Each row was made from one path, in order. Every step used is in the known rows, and no mark comes twice. Write each row's path.
Known rows
fato-pago-luzar-selu-gizi: |  -7 | -22 |  32 |   1 | -12 | -26 | -32 |   0 |   8 | -25 |  35 | -14 |  -5 |  34 |  17 |  -9 |  25 | -47 |  21 |
pago-gizi-tesemo-rofu-selu: | -41 | -18 | -20 |   4 |  -3 |  31 |  -2 | -26 |  -2 | -17 |  34 |  20 | -19 |  -1 | -18 |  21 | -19 |  31 |  11 |
pago-gizi-tesemo-rofu-vezasu: | -40 | -15 | -11 | -20 | -11 |  34 |  11 |  -7 |  -6 |  -1 |  33 |   8 |   5 |  -7 | -32 |   7 | -50 |  67 |  14 |
fato-pago: |   0 | -29 |  13 |   0 | -13 |   9 |  11 |   0 | -17 |  -3 |  36 | -20 |  24 |  27 |  17 |  -7 |  15 |   9 |  11 |
luzar-selu-gizi-tesemo: |  -3 | -10 |  21 |   2 |  -2 |   1 | -32 | -30 | -11 | -29 |  21 |   5 |   4 | -21 |  -8 |  15 |  -4 | -17 | -17 |
luzar-selu-gizi: |   5 | -20 |  37 |  -7 | -10 | -11 | -28 |  -7 |  -2 | -29 |  39 |  -2 |   8 |  -4 |  16 | -12 |   9 | -54 | -14 |
pago-luzar-selu-gizi-tesemo: | -13 |  -3 |  19 |   7 |   4 | -11 | -49 | -17 | -10 | -25 |  23 |  -3 | -17 |  -9 | -23 |   6 |   9 | -40 |   6 |
tesemo-luzar: |   0 | -17 |  22 |   8 |   8 |  23 | -13 |  24 | -44 |  -1 |  43 | -24 |  -2 | -19 |   1 | -25 |  14 | -22 |  12 |
vezasu-pirum: |   4 | -27 |   2 | -24 |  -7 |   9 |   3 |  26 | -23 |  18 |  45 | -23 |  29 |  16 |  15 | -43 |   5 | -13 |  -3 |
rofu-pago-gizi-selu: | -21 | -18 |   2 |  -3 | -29 |   3 |   1 | -43 |   4 | -27 |  25 |  11 |  12 |  24 |  -9 | -31 | -13 | -35 |  39 |
vezasu-rofu-selu-gizi-tesemo-luzar: | -17 | -18 | -15 |  13 |  -1 |  13 | -16 |  -9 | -31 | -20 |  13 |   8 | -14 | -58 | -22 | -19 |  -3 |  31 | -15 |
vezasu-rofu-pago: |  -8 | -28 |   0 |   3 | -31 |   6 |  19 |  11 | -14 |   2 |  17 |   2 |  23 |   3 |  -7 | -54 |  15 |   1 |  -3 |
gizi-tesemo: |  -6 | -11 |  -2 |   4 |   5 |  25 |  -5 | -19 | -38 |  -2 |  24 |  -5 |  13 | -17 | -23 |   7 |  -2 |  12 |  -4 |
rofu-selu-gizi-tesemo-luzar: | -17 |  -8 |   6 |   7 |  22 |   7 | -25 | -22 | -35 | -22 |  32 |   7 | -21 | -24 | -13 |   5 | -10 |   9 | -10 |
rofu-vezasu-pirum: |   2 | -21 |   0 | -43 |  -6 |   3 |  15 |  23 | -18 |  25 |  53 | -14 |  30 |  30 |   9 | -51 |  -4 |  20 | -12 |
pago-luzar-selu: |  -1 |  -6 |  27 |   9 |  -2 |  -2 | -35 |  12 | -13 | -15 |  45 | -11 | -21 |  20 |   2 | -18 |  50 | -72 |  14 |
rofu-selu: |  -2 | -18 |   3 |   1 |   5 |   6 |  -3 | -13 | -21 | -14 |  51 |   8 |  -8 |  25 |   8 | -15 |  37 | -20 | -12 |
fato-pago-luzar-selu: |  -4 | -16 |  22 |  10 | -10 |  -8 | -21 |   7 |   2 | -17 |  40 | -13 | -10 |  47 |  22 |  -6 |  51 | -42 |  28 |
pago-gizi-tesemo: | -31 | -15 |  -2 |   3 | -14 |  25 |  -5 | -31 | -26 |  -4 |  28 |  -9 |   9 | -15 | -31 |  18 | -21 |  14 |  16 |
pago-luzar-selu-gizi-tesemo-rofu: | -19 |  -9 |  16 |   4 |   7 |   3 | -45 |   7 |   2 | -26 |  22 |   6 | -25 | -19 | -18 |   3 |  -9 | -21 |  15 |
pago-luzar-selu-gizi-tesemo-rofu-vezasu: | -19 |  -5 |  12 | -15 |  11 |  -3 | -34 |   8 |   8 | -22 |  30 |  20 | -21 |  -1 | -27 |  -7 | -17 |   9 |   8 |
vezasu-rofu-pago-luzar-selu-gizi-tesemo: | -24 | -13 |   4 |  14 | -22 | -19 | -29 | -11 |   0 | -18 |  -1 |  15 | -10 |  -8 | -25 | -25 |   6 | -16 |   2 |

Write each row's path
| -24 |  -5 |   1 |  10 |   7 |   6 | -27 |   5 |   3 | -10 |  20 |  16 | -27 |  26 |  -5 |  -8 |   6 | -19 |  25 |  gizi-tesemo-rofu-pago-luzar-selu
|   1 |  -2 |  15 |  19 |  15 |  24 | -34 |  -6 | -31 | -14 |  26 |  -5 | -20 | -29 |  -1 |  11 |  16 | -14 |   0 |  gizi-tesemo-luzar-selu
|   2 | -17 |  42 |   4 |   1 |  -1 | -40 |  10 | -14 | -26 |  40 | -14 |  -8 | -21 |  21 | -16 |   7 | -53 |  -3 |  tesemo-luzar-selu-gizi
|   8 | -14 |  32 |   8 |   6 |  16 | -31 |  16 | -20 | -15 |  44 | -13 | -16 |  -9 |  21 | -12 |  33 | -51 |   3 |  tesemo-luzar-selu
| -11 | -27 |  10 | -12 |   5 |   3 | -10 |   3 |   0 | -31 |  46 |  16 |  -5 |   8 |  12 | -20 |  -8 |  -6 |  -9 |  tesemo-rofu-selu-gizi
| -15 | -22 | -18 |   8 | -11 |   5 |  -4 | -28 | -17 | -22 |  11 |  21 |   1 | -40 | -28 | -11 |   0 |  30 | -29 |  vezasu-rofu-selu-gizi-tesemo
| -10 | -20 |  15 |   6 |  -6 |   0 |  -5 |  15 | -21 |   2 |  39 | -25 |  -2 |  37 |   2 | -16 |  32 | -17 |  35 |  fato-pago-luzar
| -21 | -20 |  29 |  -4 |  -4 | -23 | -33 |  20 |  19 | -26 |  33 |   8 | -16 |  36 |  15 | -40 |  -2 | -53 |  25 |  tesemo-rofu-pago-luzar-selu-gizi
| -30 | -15 |   9 |  16 | -10 |  19 | -20 | -22 |  -5 | -18 |  23 | -14 | -14 |  -4 |  13 |  34 |  -6 |  14 |  30 |  fato-pago-gizi-tesemo-luzar-selu
|  -7 | -19 |  -3 | -45 |   5 |   3 | -13 |  13 |  18 |  -4 |  30 |  14 |  16 |  -1 |   9 | -22 | -44 |  40 | -20 |  luzar-selu-gizi-tesemo-rofu-vezasu-pirum
| -46 | -13 |   4 |  11 |  -7 |  19 |  -7 | -20 | -28 |   1 |  24 | -10 |  -5 |  -2 | -15 |  -1 | -36 |  16 |  29 |  rofu-pago-gizi-tesemo-luzar
| -38 |  -7 |  15 |  17 |  -9 |  11 | -24 | -26 |  -8 | -14 |  23 |   0 | -20 |   7 |   4 |  12 | -18 | -13 |  22 |  rofu-pago-gizi-tesemo-luzar-selu
| -25 | -22 |   3 |  -4 |   4 |   6 |  -4 |  -7 |  -8 | -14 |  11 |  13 |  14 |  -4 | -11 | -11 | -52 |  30 |   6 |  selu-gizi-tesemo-rofu-pago
| -21 | -19 |  -6 |   4 |   7 |  26 |   7 |  -5 | -14 |   0 |  16 |  16 |   6 |   9 | -10 | -10 | -27 |  32 |  13 |  gizi-tesemo-rofu-pago
|  -7 | -12 |  10 | -21 |   5 |   7 | -18 |  -7 |  11 | -21 |  26 |  25 |   1 | -10 | -10 |   5 | -31 |  32 | -18 |  luzar-selu-gizi-tesemo-rofu-vezasu
| -14 | -22 |   5 |  -5 |   8 |  19 | -12 |  -1 | -18 | -16 |  18 |   3 |  10 | -38 | -20 |  -1 | -44 |  27 |   0 |  selu-gizi-tesemo-rofu
| -37 | -20 |   1 |  13 |  -9 |  29 |  -2 | -17 | -26 |  -4 |  23 | -25 |  -1 | -14 |  -5 |  25 | -29 |  46 |  39 |  fato-pago-gizi-tesemo-luzar
| -42 | -30 |  10 |  -8 | -22 |  11 |  12 |   6 |   5 |  -6 |  37 |  -2 |   8 |  29 |   7 | -23 | -29 |   1 |  31 |  tesemo-rofu-pago-gizi
| -17 | -18 |  15 |  -2 |   1 |  -3 | -20 | -14 |  13 | -27 |  12 |  22 |   0 |   4 |   8 |  -3 | -33 |  -1 |  -3 |  luzar-selu-gizi-tesemo-rofu-pago
| -24 |  -5 |  18 |   9 |   1 | -26 | -41 | -26 |  -3 | -21 |  18 |   6 | -16 |  25 | -11 |  -9 |  -2 | -38 |  12 |  rofu-pago-luzar-selu-gizi-tesemo
| -47 | -22 | -13 |  17 | -29 |  25 |   4 |  -4 | -26 |   4 |   7 |  -6 |   2 | -32 | -30 | -21 | -28 |  38 |  23 |  vezasu-rofu-pago-gizi-tesemo-luzar
| -14 | -12 | -21 |   7 |  18 |  29 |  -1 | -14 | -15 | -16 |  30 |  28 | -17 |  -1 | -12 |   8 |   2 |  30 |  -6 |  gizi-tesemo-rofu-selu
| -42 | -16 |  -5 |   2 | -17 |  12 |   5 | -40 | -15 |   1 |  22 |   1 |  10 |  17 | -22 |   1 | -31 |  13 |  19 |  rofu-pago-gizi-tesemo
| -24 | -24 | -12 |   3 | -52 |   8 |  11 | -29 |   8 | -25 |   7 |  14 |  21 |  -8 | -22 | -49 |  -7 | -14 |  33 |  vezasu-rofu-pago-gizi-selu
